What can hang from each mark
q_304: q_310
q_247: q_359 q_846
q_642: q_310
q_242: q_358 q_846
q_359: q_247
q_310: q_304 q_358 q_642
q_358: q_242 q_310 q_846
q_846: q_242 q_358

Every row comes from one small tree of marks. The marks that hang from a mark follow it in brackets, in the order of their numbers. Every link used is in the known rows. Which tree was each row made from?
Known rows
q_247{q_359 q_846}: [-1.06  3.17  1.48 -1.44 -1.44 -0.46  0.67 -1.00  0.12  3.01  2.71 -0.91
 -2.26 -1.20 -1.76 -0.36  1.67 -1.02  0.95  4.21  2.42  0.11 -2.07 -1.86]
q_846{q_358{q_242 q_310{q_642}}}: [-0.33  2.86  1.24 -0.50  0.55 -0.21 -0.28 -0.45  1.56  0.22  0.16 -0.27
  0.65 -1.22 -0.62 -1.17 -0.45 -0.87  0.05 -1.50  0.10  0.38  0.16 -0.13]
q_242{q_358{q_310{q_304 q_642}} q_846}: [-0.39  0.85 -0.33 -0.42  0.39 -0.05 -0.10  1.42 -0.12 -0.47 -1.12 -0.73
  2.81 -0.85 -1.30 -1.66  0.33 -0.73 -1.00  0.67 -1.32  2.58  0.19 -4.71]
q_247{q_846}: [ 0.48  0.88  0.46 -0.68 -0.69 -0.29  1.09 -0.61 -0.12  2.25  2.69 -0.49
 -2.15 -1.45 -0.24 -0.43  0.85 -0.88 -0.53  2.55  1.62  0.23 -1.05 -0.89]
q_247{q_359 q_846{q_242}}: [-1.19  3.54  2.72 -0.42 -1.69 -1.14  1.15 -0.55  0.63  3.34  3.22 -0.78
 -2.74 -0.82 -2.18  0.80  1.80 -0.92  1.62  2.61  1.31 -0.26 -4.00 -1.40]
q_310{q_642}: [ 0.26  1.35  0.41 -1.51  0.45 -0.40  0.45 -0.69 -1.18  1.30  1.14 -0.32
 -0.84 -1.39  2.35 -2.33  0.72 -1.00 -0.01  0.64 -0.27  1.00 -1.48 -1.32]
q_846{q_358{q_242 q_310}}: [ 0.48  1.13  0.96  0.32 -0.45 -0.12  0.14 -1.17  1.69  0.50  2.28 -0.46
 -0.32 -1.45 -1.54 -0.45 -0.93 -1.04 -1.37 -0.79  1.39  0.19  1.59  1.44]
q_304{q_310}: [ 1.68  0.99 -0.51 -1.52  0.07 -0.86  1.06 -1.77 -1.55  0.90  3.49 -0.06
 -0.55 -1.53 -1.38 -1.63  0.59 -0.81 -1.87  0.58  2.13  0.87  0.89  0.60]
q_642{q_310}: [ 1.26  0.48  0.97 -2.64  0.17 -0.23  0.60 -1.04 -0.73  1.26  3.48 -0.33
 -1.04 -1.81 -0.01 -1.08 -0.82 -1.47 -0.48  0.70  1.09  1.37 -2.34 -0.64]
q_846{q_242{q_358{q_310{q_642}}}}: [ 0.29  1.84  2.26 -0.52 -0.04 -1.28 -0.34 -0.61  0.39  1.12  2.04 -0.32
  1.03 -0.65 -0.96 -1.03  0.75 -0.84  0.85 -1.74 -1.56  1.25 -2.03 -3.27]
q_359{q_247{q_846{q_358{q_310}}}}: [-0.94  4.41  1.38 -0.54 -1.26  0.39 -0.04 -0.63  2.66  1.35  2.24 -0.60
 -1.43 -1.90 -2.52 -0.31  0.38 -0.37 -0.49 -0.13  2.12 -0.17  2.15 -0.81]
q_846{q_242}: [ 0.78 -0.02  1.38  0.25 -0.77 -0.91  1.34 -1.08 -0.50  1.93  3.88 -0.54
 -2.04 -1.28  1.06 -0.39  0.34 -1.11 -0.78 -0.46  0.27  0.36 -1.98  0.68]
q_846{q_242{q_358{q_310{q_304 q_642}}}}: [-0.57  1.03  1.97 -0.26  0.90 -1.51  0.25  0.26  1.19  0.18  0.72 -0.42
  1.61 -0.21 -0.38 -0.69  0.07 -0.61  0.25 -2.28 -1.72  1.72 -2.10 -3.48]
q_358{q_242 q_310{q_304 q_642} q_846}: [ 0.89 -1.66  1.63  0.83  2.07 -0.41 -0.91 -0.16  0.49 -0.37 -2.81  0.63
  2.50 -0.96  1.92 -0.52 -2.55 -1.17  1.52 -0.61 -0.01  1.13 -2.63 -1.21]
q_359{q_247{q_846}}: [-0.01  2.94  0.96 -0.32 -0.96  0.47  0.24 -1.70  1.44  2.70  2.10 -0.59
 -1.72 -1.94 -0.11 -1.02  0.52 -0.64 -0.32  1.31  1.24  0.33 -1.10 -1.67]
q_642{q_310{q_304}}: [ 0.55 -0.11  0.73 -2.54  1.15 -0.47  1.36  0.01  0.02  0.35  2.22 -0.48
 -0.50 -1.38  0.45 -0.67 -1.45 -1.16 -1.07  0.19  0.77  1.92 -2.41 -0.66]
q_304{q_310{q_358 q_642}}: [ 0.28  3.35 -1.72 -2.50  1.70 -0.55  0.79 -1.07 -0.55  0.40  0.76  0.16
  0.27 -0.67 -1.64 -1.73  1.02 -0.58  0.44 -1.31  1.44  1.19 -0.67 -3.07]
q_242{q_846{q_358{q_310}}}: [-0.14  1.81 -0.52 -0.26 -1.48  0.45  0.66  1.21 -0.31  0.00  2.20 -0.93
 -0.73 -1.81 -2.29 -0.56  0.59 -0.98 -2.11  1.34  1.13  0.82  3.55  0.40]
q_304{q_310{q_358{q_846} q_642}}: [ 0.67  1.50 -0.89 -1.59  1.58 -0.43 -0.32 -0.72 -2.21  0.39  0.07  0.62
  0.56 -0.61 -0.18 -0.97 -0.15 -0.97  1.94 -0.62  0.76  0.54 -0.01 -2.69]
q_242{q_358}: [ 0.80  0.06  0.44 -0.72 -1.22 -0.42  0.34 -1.86 -1.51  2.08  4.31 -1.16
 -0.62 -1.13  0.46 -1.48  0.44 -1.14 -1.91  0.76 -0.54  1.10  0.84 -2.07]
q_242{q_846{q_358{q_310{q_642}}}}: [-1.02  2.92 -0.42 -0.97 -0.52  0.42  0.31  1.87 -0.52 -0.27 -0.02 -0.63
  0.07 -1.58 -1.31 -1.34  1.03 -0.82 -0.60  0.90 -0.29  0.98  2.41 -1.17]
q_358{q_310}: [ 1.33 -0.69  0.88 -0.97 -0.26 -0.44  0.34 -1.36  0.22  0.59  2.43 -0.12
 -0.29 -1.62 -0.73 -1.42 -0.26 -1.11 -1.03  0.91  2.91  1.22  0.28  0.16]
q_846{q_358{q_310}}: [-0.03  1.14  0.57 -0.92 -0.90 -0.28  0.64 -0.43  0.26  0.29  3.34 -0.64
 -1.40 -1.47 -1.29 -0.67  0.06 -0.95 -1.60  0.15  2.31  0.32  2.90  0.87]
q_846{q_242 q_358{q_310{q_642}}}: [-0.84  2.98  1.96 -0.67 -0.12 -1.03  0.56  0.64  0.82  0.37  1.81 -0.35
 -0.99 -0.93 -0.53 -0.33  0.71 -0.72  0.62 -2.17 -0.34 -0.04  0.24  0.00]

Write each row's tree
[-1.85  6.50  2.63 -0.30 -0.61 -0.28 -0.25  0.47  3.51  1.49  0.73 -0.29
 -1.20 -1.35 -1.75  0.24  1.08 -0.24  1.68 -2.28 -0.30 -0.47 -0.88 -1.92] | q_359{q_247{q_846{q_242 q_358{q_310{q_642}}}}}
[-0.97  1.91 -2.14  0.62  1.78  0.73  0.73  0.90  1.21  0.03 -3.08 -0.67
  1.82 -0.65  0.35 -0.80 -0.42 -0.92  0.16 -0.56 -1.30  1.85 -2.81 -3.75] | q_310{q_304 q_358{q_242{q_846}} q_642}
[ 2.08  0.43 -0.80  0.47  1.10 -0.23 -0.28 -2.14 -0.89  0.88  1.02  0.46
  1.02 -0.83 -1.83  0.06 -1.60 -1.28  0.55 -0.78  1.32  0.31 -0.74 -0.81] | q_304{q_310{q_358{q_242 q_846}}}
[ 0.71 -0.08  1.47 -0.89  0.35 -0.50  0.18 -0.41 -0.62  1.37  2.73  0.04
 -1.04 -0.68 -0.34  1.35 -1.55 -1.79  2.46 -1.70 -0.02  0.58 -4.02 -1.85] | q_642{q_310{q_358{q_846{q_242}}}}
[-1.40  4.80  0.93 -0.44 -1.60  0.58  0.62 -0.69  1.34  2.32  2.94 -1.11
 -2.90 -1.78 -0.54 -0.19  0.85 -0.51 -0.90  0.38  0.43 -0.68  2.04 -0.77] | q_359{q_247{q_846{q_358}}}
[-0.68 -0.78 -0.32 -0.52  1.80 -0.16  0.40  0.38 -1.31  0.12 -1.54 -0.06
  0.26 -0.15  2.98 -0.30 -1.09 -1.13  1.84 -0.51 -0.65  0.95 -1.34 -3.34] | q_310{q_304 q_358{q_846} q_642}
[-0.37  3.88  2.41  0.73 -1.86 -0.32 -0.01 -1.71  1.71  3.50  3.75 -1.01
 -1.21 -1.17 -1.25  0.01  1.15 -0.59 -0.10 -0.93 -1.34  0.12 -2.10 -3.44] | q_359{q_247{q_846{q_242{q_358}}}}
[ 0.11 -1.38  1.43 -0.29  0.94 -0.67 -1.03  0.22 -1.30 -0.06 -0.69 -0.06
  2.38 -0.40  1.29 -0.91 -1.33 -1.05  0.99  0.00 -1.34  1.55  0.09 -3.89] | q_242{q_358{q_310{q_304 q_642} q_846}}
[-0.12  1.64  2.04  0.15 -1.08 -1.06  1.06  0.04  1.05  0.58  3.98 -0.55
 -1.74 -1.07 -1.42  0.39  0.22 -0.90 -0.78 -1.43  0.97 -0.11  1.06  1.51] | q_846{q_242 q_358{q_310}}
[ 0.02  3.69  2.91  0.61 -1.56 -0.40 -0.61 -1.55  3.14  2.52  3.13 -0.61
  0.12 -1.14 -3.32 -0.05  0.77 -0.53  0.43 -1.15  0.22  0.53 -1.68 -3.58] | q_359{q_247{q_846{q_242{q_358{q_310}}}}}
[-1.68  2.19  1.79 -0.53  0.76 -1.29  1.28  1.60  1.72 -0.56  0.62 -0.35
 -0.42 -0.70  0.05  0.05  0.13 -0.43  0.17 -2.83 -0.52  0.53  0.03 -0.18] | q_846{q_242 q_358{q_310{q_304 q_642}}}
[-1.29  0.93 -1.15 -1.46  2.13 -0.27  1.26 -0.01  0.32  0.02 -0.72 -0.49
 -0.11 -0.33  1.38 -1.02  0.17 -0.73  0.43 -1.10  0.30  1.64 -1.73 -3.75] | q_310{q_304 q_358 q_642}
[-0.19 -0.62 -0.35  0.70  2.21  0.10 -0.16 -0.32  0.20  0.32 -2.64  0.04
  1.31 -0.21  2.79  0.03 -2.01 -1.16  2.01 -1.43 -0.95  0.78 -2.91 -2.88] | q_310{q_304 q_358{q_242 q_846} q_642}
[-0.59  0.18  0.62 -0.87  0.01 -0.55  1.40  0.53  0.99 -0.73  2.00 -0.71
 -0.80 -1.17 -0.89 -0.25 -0.57 -0.70 -1.86 -0.47  1.78  0.84  2.88  0.86] | q_846{q_358{q_310{q_304}}}
[-1.67  2.33 -0.65 -0.85  0.41  0.13  0.92  2.78  0.19 -1.14 -1.20 -0.71
  0.87 -1.15 -0.95 -0.92  0.46 -0.51 -0.98  0.24 -0.42  1.38  2.22 -1.54] | q_242{q_846{q_358{q_310{q_304 q_642}}}}
[-0.08  2.07 -0.54 -0.26  1.51  0.10  0.16 -1.52  1.13  1.16 -0.46 -0.32
  0.42 -0.75  0.76 -1.21 -0.30 -1.10  1.19 -1.31 -0.24  0.98 -3.25 -2.89] | q_310{q_358{q_242} q_642}
[ 0.59  4.01 -2.41 -0.19  1.57  0.32  0.12 -0.18  0.24  0.28 -1.52 -0.02
  2.36 -0.98 -2.87 -1.39  0.66 -0.81  0.21 -0.69  0.00  1.47 -1.61 -3.06] | q_304{q_310{q_358{q_242{q_846}} q_642}}
[-0.40  4.81  1.60  0.69 -0.66  0.62 -0.55 -1.36  4.23  1.61  1.07 -0.44
 -0.31 -1.87 -2.66 -0.09 -0.53 -0.55 -0.31 -0.87  1.55 -0.30  0.59 -0.34] | q_359{q_247{q_846{q_358{q_242 q_310}}}}
[ 0.54 -1.22  0.81  1.13 -0.26 -0.52  0.53 -0.81 -1.14  1.64  2.40 -0.19
 -1.61 -0.50  0.96  1.00 -0.49 -1.46  1.41 -0.83  0.04 -0.15 -1.78 -1.09] | q_310{q_358{q_846{q_242}}}
[-1.00 -0.38  0.59  0.57  1.60 -0.89  0.67  0.82 -0.53  0.35 -0.93  0.02
 -0.25  0.10  2.61  0.71 -0.83 -1.06  2.51 -2.27 -1.49  0.55 -3.07 -2.75] | q_310{q_304 q_358{q_846{q_242}} q_642}
[-0.95  1.99  0.90 -0.43  1.52 -0.43  0.36  0.54  2.21 -0.75 -1.18 -0.29
  1.17 -0.94  0.01 -0.76 -1.09 -0.63 -0.42 -2.06 -0.32  0.82  0.06 -0.30] | q_846{q_358{q_242 q_310{q_304 q_642}}}
[-2.43  4.89  1.51 -1.65 -2.06 -0.41  1.03 -0.08  0.21  2.77  3.73 -1.32
 -3.46 -1.12 -2.35  0.50  1.89 -0.87  0.34  3.55  1.73 -0.72  1.10 -0.92] | q_247{q_359 q_846{q_358}}
[-1.74  5.16  1.98 -0.52 -1.67 -0.31  0.63 -0.73  1.55  3.01  2.44 -1.22
 -2.02 -1.10 -2.46  0.73  0.94 -0.97  0.44  2.21  1.21 -0.89 -0.55 -0.54] | q_247{q_359 q_846{q_358{q_242}}}
[ 0.67  2.22 -1.08 -0.66  0.50  0.93  0.33 -0.36  1.26  1.00  0.73 -0.53
  1.00 -1.40 -2.65 -0.08 -1.09 -1.65 -0.12 -0.15  0.16  1.89 -3.66 -2.63] | q_642{q_310{q_358{q_242{q_846}}}}
[ 0.80 -0.72  2.73  0.43  0.51 -1.02 -0.73  0.12 -0.96  0.60  0.18  0.58
  0.40 -0.95  1.45 -0.30 -0.70 -1.19  2.50 -0.57 -0.26  0.29 -2.78 -0.86] | q_358{q_310{q_642} q_846{q_242}}
[ 0.34  0.07  0.83 -0.03  2.16 -0.44 -0.04 -0.32  2.04 -0.44 -1.99  0.22
  2.29 -1.01  0.58 -1.58 -1.41 -0.78  0.06 -1.15  0.73  1.71 -3.06 -1.26] | q_358{q_242 q_310{q_304 q_642}}
[-1.54  5.11  2.37 -0.55 -1.38 -0.37 -0.14 -0.66  3.08  1.96  1.80 -0.72
 -0.80 -1.06 -4.72  0.83  0.37 -0.91  1.02  2.31  2.53 -0.42 -0.69 -0.55] | q_247{q_359 q_846{q_358{q_242 q_310}}}
[ 0.81 -0.28  0.31 -1.87  0.56  0.17 -0.18 -0.74 -1.34  1.05  2.13 -0.03
 -0.67 -1.03  0.07  0.22 -1.74 -1.84  1.90  0.16  0.97  1.00 -2.28 -2.23] | q_642{q_310{q_358{q_846}}}
[-2.56  3.70  1.74 -1.58 -0.92 -0.79  1.12  1.01  2.18  0.75  1.53 -0.96
 -1.40 -0.71 -3.85  0.97  0.76 -0.46  0.48  2.41  2.89  0.22  0.97 -1.21] | q_247{q_359 q_846{q_358{q_310{q_304}}}}
[-0.08  0.08  0.79 -1.37  1.77 -0.70  0.43  0.33  0.76 -0.67 -0.92  0.07
  1.12 -1.11  0.73 -1.77 -0.51 -0.62  0.11 -0.28  1.15  1.85 -1.36 -1.69] | q_358{q_310{q_304 q_642}}
